Every row comes from one small tree of marks. The marks that hang from a mark follow it in brackets, in alphabetical order. Every link used is in the known rows. Which tree was each row made from?
Known rows
kepilu(vepi(popag)): [  1  11   8  10  -4  -2 -25   1 -39   9  24  10  13  -7 -13   4  28 -12
   5 -21  -6   6]
vepi(popag(pulol)): [ -4  20 -10  20  -5  -5 -23  -2 -47  -2  39 -51   8 -10   0  -6  18 -22
 -34   2   2  14]
seva(patot(pulol rofefum)): [  5   4   7 -18  -1 -14   3 -38  44  47 -20  40   6 -55   9 -19 -17 -54
 -17  12  -4  -2]
vuburo(rofefum): [ -9   0  -4  -1   3  11  -8  -3  11 -24 -11  -4  31  -1  -2  -7 -13 -26
  -7  14  -4   4]
fanap(vuburo(rofefum(patot(pulol(popag) seva)) vepi(kepilu))): [  4 -19   9  -9   7 -10   9  -4  23   5 -34  13  -6   6  13 -14 -24  20
  13   4   2  -5]
kepilu(vepi(popag(pulol) vuburo(fanap rofefum(patot)))): [  8  22 -28  11   1  12  -7  11 -30   2  25 -18 -29  13  -4  20  29  14
   6  -8   9   1]
patot(seva): [-15   4  10  -9 -10 -13   1 -20   1   0  -3   3  22 -28  -8 -10   0 -44
  -5  25  -2   0]
kepilu(vepi(popag vuburo(fanap rofefum(patot)))): [  6  11 -10   4  -2  14  -4  14 -14  -1  13  12 -16  10 -12  21  24  10
  16  -9   4  -3]
vepi(kepilu popag(pulol) vuburo): [-10  12 -26  20 -12  -5 -21  10 -39  18  60 -57 -14  20 -12   8  38  -5
  11  -7   0  15]
patot(rofefum): [-10  11  12  -9  -3  -6  -2 -16  13  18  -4  15  25 -28  -1  -4 -10 -42
 -29  12  -7   3]
fanap(vuburo(rofefum(patot) vepi)): [-11 -21  16  -5   3   2  11   9  31 -25 -27  12  24   4  -1  -6 -34  12
 -22  26  -2  -3]
vepi(kepilu popag vuburo(fanap rofefum(patot(pulol)))): [ 10   2 -12   0   0  13   5  14   6   4   5  12 -30  17  -3  14  23  17
  27 -17   3  -2]
vepi(kepilu popag(pulol) vuburo(fanap rofefum(patot))): [  5  22 -28  11   0  12   2  17 -22  -2  26 -24 -41  24   2  19  26  30
  18 -15  10   3]
vuburo(fanap rofefum(patot) vepi(kepilu popag(pulol))): [ 11   6  10   2   9   7  11  16 -16 -23  -2  12 -17  10   6   6  -5  48
   3 -24   6  -4]
vepi(kepilu popag vuburo(fanap rofefum)): [ -4  -2  -7  10  -9  13   5  26 -12 -13  21  -9 -13  27 -11  24  18  27
  18 -15   0  -1]
popag(pulol): [ -8   7 -21  13   0  -7 -21 -16 -22  -3  30 -66  21  -1   3 -12   0 -28
 -30  26  -3  12]
vuburo(fanap rofefum vepi(kepilu)): [ -2 -31  22  -1   3   5  15  14  12 -36 -12   8  24  22  -4   6 -28  40
   3  -4 -10 -10]
vuburo(fanap rofefum(patot)): [  7   3   3 -10  10  18  15  -3  24 -33 -31  24   6  -2   7   3 -21   8
  -3  13   2  -9]
patot(pulol(popag) rofefum seva): [ 11  14  -5 -15   1 -24   0 -45  11  57 -22  -3 -14 -42  22 -22  -3 -60
 -12   7   5  -2]
rofefum(patot(pulol(popag) seva)): [ 14   6  -9 -17   5 -16 -12 -43  17  34 -19   5 -11 -29  10 -31   2 -55
  19  17   5   1]

Write each row's tree
[ -6 -33  19   0   0   7  16  12  17 -48 -12 -10  34  12  -5   4 -40  21
 -27  21  -6 -10]
vuburo(fanap rofefum vepi)
[  0  13 -28  19  -5  11   1  23 -32  -9  36 -48 -28  31   0  22  24  33
   5 -13   6   4]
vepi(kepilu popag(pulol) vuburo(fanap rofefum))
[ 14  -1 -11  -5   5 -15 -16 -37  12  49  -8 -24   3 -21  19 -23  -9 -52
 -21   6  -4   3]
patot(pulol(popag) rofefum)
[  2  15   9 -23  -2 -17  11 -39  26  45 -32  31   0 -56  13 -13   0 -63
 -27  12   1  -4]
patot(pulol rofefum seva)
[-10 -27  -7   5 -11  -1   3   6  13  -2  25 -25  10  31 -18  15   4  11
  19  17 -13  -3]
vepi(kepilu vuburo(fanap))
[  0  23  -5  18  -2  -7 -24   2 -53  12  40 -28  -5   2   1  -3  32   2
   4 -30  -2  15]
vepi(kepilu popag(pulol))
[ -5   3   4  10   2   1 -12  15 -29 -13  19 -17   8   9  -1  -4   4  14
   0 -23   0   8]
vuburo(rofefum vepi(kepilu popag(pulol)))
[ 12   2  -5 -12   0 -19  -7 -43  32  57 -13  12  -4 -44  17 -27 -20 -52
  -5   8  -1   0]
seva(patot(pulol(popag) rofefum))
[  3  28 -32  10   1   9 -20   6 -31  14  31 -17 -23   8  -7  11  36 -10
  13 -10   8   8]
kepilu(vepi(popag(pulol) vuburo(rofefum(patot))))
[  2  -3 -16  -3   1  12  -1   2  10  -3   3   9  -3  17 -12  16   9   3
  21   9  -2  -6]
kepilu(vepi(vuburo(fanap rofefum(patot))))
[ -8  -9  21   3  -1   3  -8  18 -13 -16   7  13  20   6 -10  -3  -1   9
  10 -25  -5   4]
vuburo(rofefum vepi(kepilu popag))
[ -6 -10   0  13 -15   1   0  19 -19   0  39 -20  -7  23 -18  21  23  19
  12  -7  -6   1]
vepi(kepilu popag vuburo(fanap))
[  4  -6  10  13   3   5   9  23 -28 -32  10 -18  -2  19   4  10  -9  52
 -12 -21   1  -3]
vuburo(fanap rofefum vepi(kepilu popag(pulol)))
[  3 -15  19  -2   6   0   6  13  15  -5 -25  30   1   5   6  -6 -12  27
  -5  -9  -1  -1]
fanap(vuburo(rofefum(patot(pulol)) vepi(kepilu popag)))
[  0   0   2 -11   7   2  15  -8  34  -7 -46  27   1 -13  14  -8 -19  -5
 -14  23   5  -4]
fanap(vuburo(rofefum(patot(pulol seva))))
[-13 -27  31  11  -8 -13   0  19  -8  -9   9  -3  24  11 -10   0 -12  28
 -20   2 -10   2]
fanap(vuburo(vepi(kepilu popag)))
[  9 -19  16 -20   8   2  27 -10  38 -22 -42  29   2 -15   6  -7 -29   3
  -9  18   4 -16]
vuburo(fanap rofefum(patot(pulol seva)) vepi)
[ -4  21   0 -20   6   8   5 -16  22 -10 -32  39   4 -24   3 -11  -4 -36
  14  12   8  -1]
vuburo(rofefum(patot(seva)))
[-11   6 -12   8  -9  10 -11  20 -13   2  28  -9  -6  20 -15  12  28  -3
  28 -16  -1   8]
vepi(kepilu popag vuburo(rofefum))
[ 13   5 -15   3   2  12  -5   6  -6   8   6  10 -20   7  -6  15  26   3
  14 -11   3  -4]
kepilu(vepi(popag vuburo(fanap rofefum(patot(pulol)))))
[ -4   8  13   0   3  -4  13  14  -6  -8 -15  18 -14  -1   8  -1  -8  33
  -6  -7   9   0]
fanap(vuburo(rofefum(patot(seva)) vepi(kepilu popag(pulol))))
[-14 -29  20   3   0  -2   8  17  17 -24 -16   5  28  19  -2   0 -29  31
 -10   9  -9  -2]
fanap(vuburo(rofefum vepi(kepilu)))
[ -9 -12  22 -12   3  -4  18   7  26 -12 -33  38   6   2   1  -4 -23  24
   6   7   0  -5]
fanap(vuburo(rofefum(patot(seva)) vepi(kepilu)))
[ 18 -18  11 -16  11  -4  18 -10  23  -3 -36  26 -17   3  12 -10 -21  26
  30  -9   3 -14]
vuburo(fanap rofefum(patot(pulol(popag) seva)) vepi(kepilu))
